Each row was made from one path, in order. Every step used is in the known rows, and no mark comes twice. Write each row's path.
Known rows
r, j, z: [  1.5  -0.5 -28.9  -0.8  21.0 -14.0  52.9   1.2  -9.7   4.2   8.1  40.9
   9.9 -39.2  -4.2 -24.2   1.7  -8.0  -7.0  -0.2  -3.1 -11.6]
m, r: [ 32.4   5.1 -60.5 -17.1  12.2  -1.3  16.0 -18.2  -3.6  20.6   6.0  32.1
 -28.9 -44.6  20.3  -8.7 -20.5   2.0  -7.7   0.3 -19.7 -17.6]
m, j: [ 12.0   9.8 -64.1   3.5  19.7 -14.4  23.7   1.4 -16.7  11.2   6.6  40.0
 -19.6 -41.5  34.2  -5.4 -18.8  10.5 -11.7   1.6 -33.4  -5.6]
j, p, m, r, v, y: [ 37.2 -20.3 -11.0   7.5  23.3  -1.3  29.8  -2.0  10.9  17.1  24.5  30.4
  -4.3 -42.6  -8.8   0.4 -52.5 -20.9  -5.3   4.9 -37.2 -14.6]
v, m, r, j, z: [ 34.4  -5.2 -28.7  -4.7   6.3  11.1  29.8 -10.7   2.5  15.4   7.8  32.9
  -4.0 -33.8  -9.8 -11.8  18.9 -10.3  -6.6 -12.7 -12.5 -18.6]
p, v: [  5.0 -12.0 -11.9 -24.4  19.3 -35.2  18.3  -6.2 -11.4  14.0  10.4  36.6
  -1.6 -37.1  -1.5   0.2 -32.1  10.1  -9.1  16.8 -22.7 -14.4]
z, v, y, m: [ -7.6  -5.7 -26.2  18.9   3.5 -12.3  29.9 -19.6  -1.6  26.2   5.2  75.1
 -64.4 -52.5  23.0   6.7  19.9  12.0   4.4 -33.5 -24.2 -22.3]
v, p, m, r, j: [ 24.9  -5.7  -5.4 -17.1   5.7  -4.4   3.9   3.7  25.2  15.4   4.7  15.9
 -21.4 -36.5  -2.2   8.5 -28.1  -9.2 -22.2  -2.4 -28.9   6.8]
j, z, v, p: [-38.7  -9.0 -14.8   9.0  10.7 -37.8  14.2   1.9   8.0  18.9   1.9  77.4
 -25.5 -38.6  -3.6  14.7 -23.0  10.4  28.8  -8.5   6.4   9.6]
z, m, j: [  5.6   3.9 -49.0   5.8   7.7 -12.2   8.7   2.3 -13.4  12.2  -0.1  49.5
 -15.1 -43.3  37.6 -14.5 -32.8  20.2  -3.7  -3.4 -40.6   3.4]
p, m, r, v, y, j, z: [ 51.9   3.6 -21.5 -37.4  18.6 -12.3  31.2  -4.5 -23.2  11.4  17.1  45.9
 -18.8 -41.0   8.4  12.7 -20.2  -6.9  14.9  -5.6 -23.9 -15.4]
y, m: [  8.5   8.0 -29.5  -7.2   6.3  -6.9  35.8 -22.2   3.2  19.3   0.4  43.0
 -24.8 -48.9  38.3 -14.2  24.4  13.0   3.4  -9.0 -10.4 -10.8]
v, p, m, j, z: [  6.5  -0.5  -6.4 -15.4  19.5 -33.6   6.6  22.1  -9.6  13.4  -1.3  49.9
   9.5 -27.8   3.7  17.5 -51.8  10.9  12.3  10.8 -22.3  39.8]
v, m, j, p: [  5.3  -9.7 -24.4  17.6  18.6  -2.5  24.2   8.1   5.3  19.0  11.2  46.0
  10.9 -30.7  20.2  -0.9 -14.4   4.4   3.9  -4.6 -29.8  -3.6]
j, z, v, m: [ -4.6 -13.0  -3.0  16.9   7.8 -23.0  29.5  -6.7   9.5  26.5   3.2  76.5
 -24.8 -39.7  -9.9   3.2 -16.1   6.0  20.3 -10.9  -4.3 -13.8]
y, j, z, v, m, r: [ 30.2   4.7 -39.8 -28.7   1.0 -12.5  13.0  -8.6 -11.0  24.3   7.4  73.8
 -39.8 -36.7  16.3  14.6  -0.5  12.4  30.8 -23.2   5.3 -17.8]
z, v, p, m: [-14.5 -14.6  18.8   2.1   7.6 -39.7   3.8   6.0  29.9  26.1   0.7  58.8
 -41.0 -42.0  -3.3  23.4 -62.8   7.2   3.5  -0.1 -20.5  10.5]
z, v, j, p: [-41.7 -18.6 -12.1 -17.4  18.4 -23.6  21.4   3.2  -6.0  22.5  14.6  76.2
  -5.8 -40.5   8.9   9.2 -31.9  -1.0  23.0 -16.2  -6.8 -17.9]
p, m, j, z: [ 34.0   3.4 -27.3 -14.7  24.6 -28.3  28.9  17.9 -28.0  10.7   4.1  48.9
  16.0 -34.1   5.1  -4.9 -69.1   9.3   2.6  17.7 -23.5  22.8]
z, m, r, j: [ 24.6  -1.7 -46.6  -1.0  -0.8  10.0  13.9  -9.5   4.3  11.8   4.8  27.8
 -19.2 -45.4  14.9 -28.5 -12.5   1.2 -19.0 -11.6 -28.4 -15.7]

Which path is each row?
[ -2.4 -19.3 -24.0  -7.0  17.3 -29.2   5.2  19.4 -21.3   5.8  13.4  48.9
  41.8 -28.7  13.9 -11.0 -68.2  19.7   4.3  16.0 -31.5  14.7] | z, m, j, p, v
[ 28.5 -26.8  -5.0 -25.6  13.2  -9.4   3.9  -6.0   8.3  23.5  17.7  32.9
  19.7 -25.0 -13.3   7.4 -32.4   1.7   4.4   7.8 -18.4 -12.1] | j, p, v, m, r
[-20.4  -9.8 -21.8  -9.9  21.4 -23.5  36.5   3.9 -14.7  20.1  20.3  84.5
 -30.7 -41.4  20.3  17.8 -18.9   6.8  21.1 -29.1 -10.9 -27.1] | z, v, y, j, p
[ 37.8  -9.2 -32.3 -34.9   3.9  -7.7   7.6 -25.7 -23.1  22.5  10.3  40.4
 -26.5 -38.7  13.2  10.7  17.4  12.2  -4.8 -14.1 -34.8 -16.3] | p, v, y, m, r
[ 22.1  -1.8 -55.2   0.6   1.9  -4.1  22.8 -20.8 -22.8  24.6   7.8  79.1
 -46.9 -46.4  12.2   3.5  10.4  10.7  22.9 -31.9  -6.7  -7.3] | j, z, v, y, m, r
[ 15.7 -11.1  -9.4 -12.5   6.4 -31.0  -4.0   5.2   8.0  23.6   2.1  62.7
 -24.1 -35.6 -12.9  20.9 -72.0   5.9  22.1   0.6  -2.5  26.6] | j, z, v, p, m, r
[ -1.3   0.4  -9.0 -16.0   5.6 -26.1  28.6  -5.0  -6.2  22.1   5.0  82.4
 -30.4 -37.7  13.7  13.5   4.4  14.5  32.1 -21.1   5.7 -21.3] | y, j, z, v, m
[  0.2 -13.9  13.6 -60.9  13.3 -39.7  15.3   0.7 -50.3  13.0   7.1  75.2
   7.9 -29.4  -1.2  11.3 -18.6  23.9  27.3 -12.5 -23.5  -8.3] | p, v, y, j, z, m
[ -0.1   4.3 -24.8 -17.8  23.0 -19.8  53.5  -8.7 -22.9   6.5  16.2  59.9
 -22.0 -43.7  16.6   4.5  30.7  -3.4  20.0 -14.3 -14.0 -33.5] | r, v, y, j, z
[ 12.5 -20.3 -29.8  29.0   4.0   9.1  22.8  -1.1  29.6  19.7  19.1  45.9
 -17.1 -37.6  -4.9  -7.7 -15.1 -13.4  -8.8 -20.9 -11.1 -26.2] | z, v, m, r, j, p
[ 32.2  -5.1 -13.9 -36.9  10.1  -4.4  11.1 -10.0   2.1  16.9  13.4  25.5
 -19.4 -45.9  11.2   7.8 -28.3 -17.1  -4.9   6.3 -36.8 -24.9] | p, m, r, v, j
[ 12.1 -33.4  -9.1 -12.6  12.3  -4.5   7.5   3.9 -12.5  10.0  21.5  38.7
  22.0 -29.9 -20.2  -9.1 -36.1  -3.2 -13.7 -12.2 -39.6 -12.8] | z, m, r, j, p, v, y
[ -4.3 -32.7  28.0  -1.0  16.4 -16.1  31.9   7.2  16.8  11.2  19.7  28.5
  34.1 -26.1 -21.1  -4.5  -7.0  -9.1 -16.1   4.1 -20.5 -21.6] | r, j, p, v, m
[ 26.7   1.7 -51.4  -0.7   7.3  18.3  37.9  -9.5   8.4   7.6  16.1  24.9
   9.1 -40.9  29.4 -28.4  23.6  -6.4  -5.8 -14.6   1.7  -8.9] | y, m, r, j, p
[  6.0   0.4  -9.2  -9.6  14.6 -25.4  -0.7  14.6   6.4  16.9  -0.8  36.4
 -15.8 -33.6  17.2  20.8 -49.6  11.3  -6.6   6.1 -40.1  24.1] | v, p, m, j
[  0.0  -3.1 -46.6  38.0  18.0   2.8  44.8  -4.3  -3.1   5.4  21.4  46.0
  -4.7 -44.9  41.3  -6.8  31.6  -2.0   4.0 -15.4 -32.8 -16.3] | r, v, y, m, j, p
[ 36.2  10.9 -60.6  -3.9  -0.8  17.5  30.7 -19.4   5.0   9.5   6.8  20.6
 -27.5 -47.6  34.0 -23.0  41.2  -2.4 -18.8 -16.8 -12.3 -20.2] | y, m, r, j
[ 14.5  -0.6 -39.8  40.7   9.6  -1.9  28.0  -6.9  18.7  10.0  11.6  30.4
 -28.9 -43.7  29.7  -2.0  18.3  -2.5 -13.2   0.8 -42.6 -28.0] | r, v, m, j
[  4.8  -4.4 -43.8  33.0   5.0 -15.0  12.7   1.4   8.9  23.1   5.5  62.6
 -49.9 -42.2  21.2  11.4 -17.1  11.7  -5.8 -13.4 -35.4 -16.1] | z, v, m, j
[  4.3  -5.7 -34.5 -22.5  -2.0   3.0   0.0 -19.3  -0.9  14.5   7.8  40.0
 -26.9 -49.5  25.4  -8.1   2.0  -5.3   9.3 -10.8 -35.3 -30.5] | z, m, r, v, j
[ 48.2   1.1 -23.1 -29.9  18.6  -9.6  28.8   4.9   6.5   7.7  24.0  26.9
   6.5 -41.3  29.0  -2.9 -45.2 -10.4  10.3  11.5  -7.1 -11.7] | y, j, p, m, r, v
[ 32.3 -10.3 -15.4 -31.6  16.4 -16.3  15.3   8.4 -13.7  24.7  20.6  70.2
 -29.3 -38.6  10.8  23.1 -69.8   2.1  15.0 -21.0 -18.7  -7.9] | z, v, y, j, p, m, r
[ 28.5   3.6 -58.2  -9.6  15.0   1.1  35.3  -5.1 -14.2   6.2  10.2  32.1
   0.4 -39.3  -1.4 -22.4  -2.1  -8.3  -9.9  -2.8  -2.8 -11.4] | m, r, j, z
[-15.2 -15.2   4.8 -68.9  21.4 -40.7  15.6   0.5 -43.7  14.0   8.3  58.9
  29.8 -28.3 -15.5  13.6 -14.9   5.8  19.3   6.7 -13.0  -8.3] | p, v, j, z
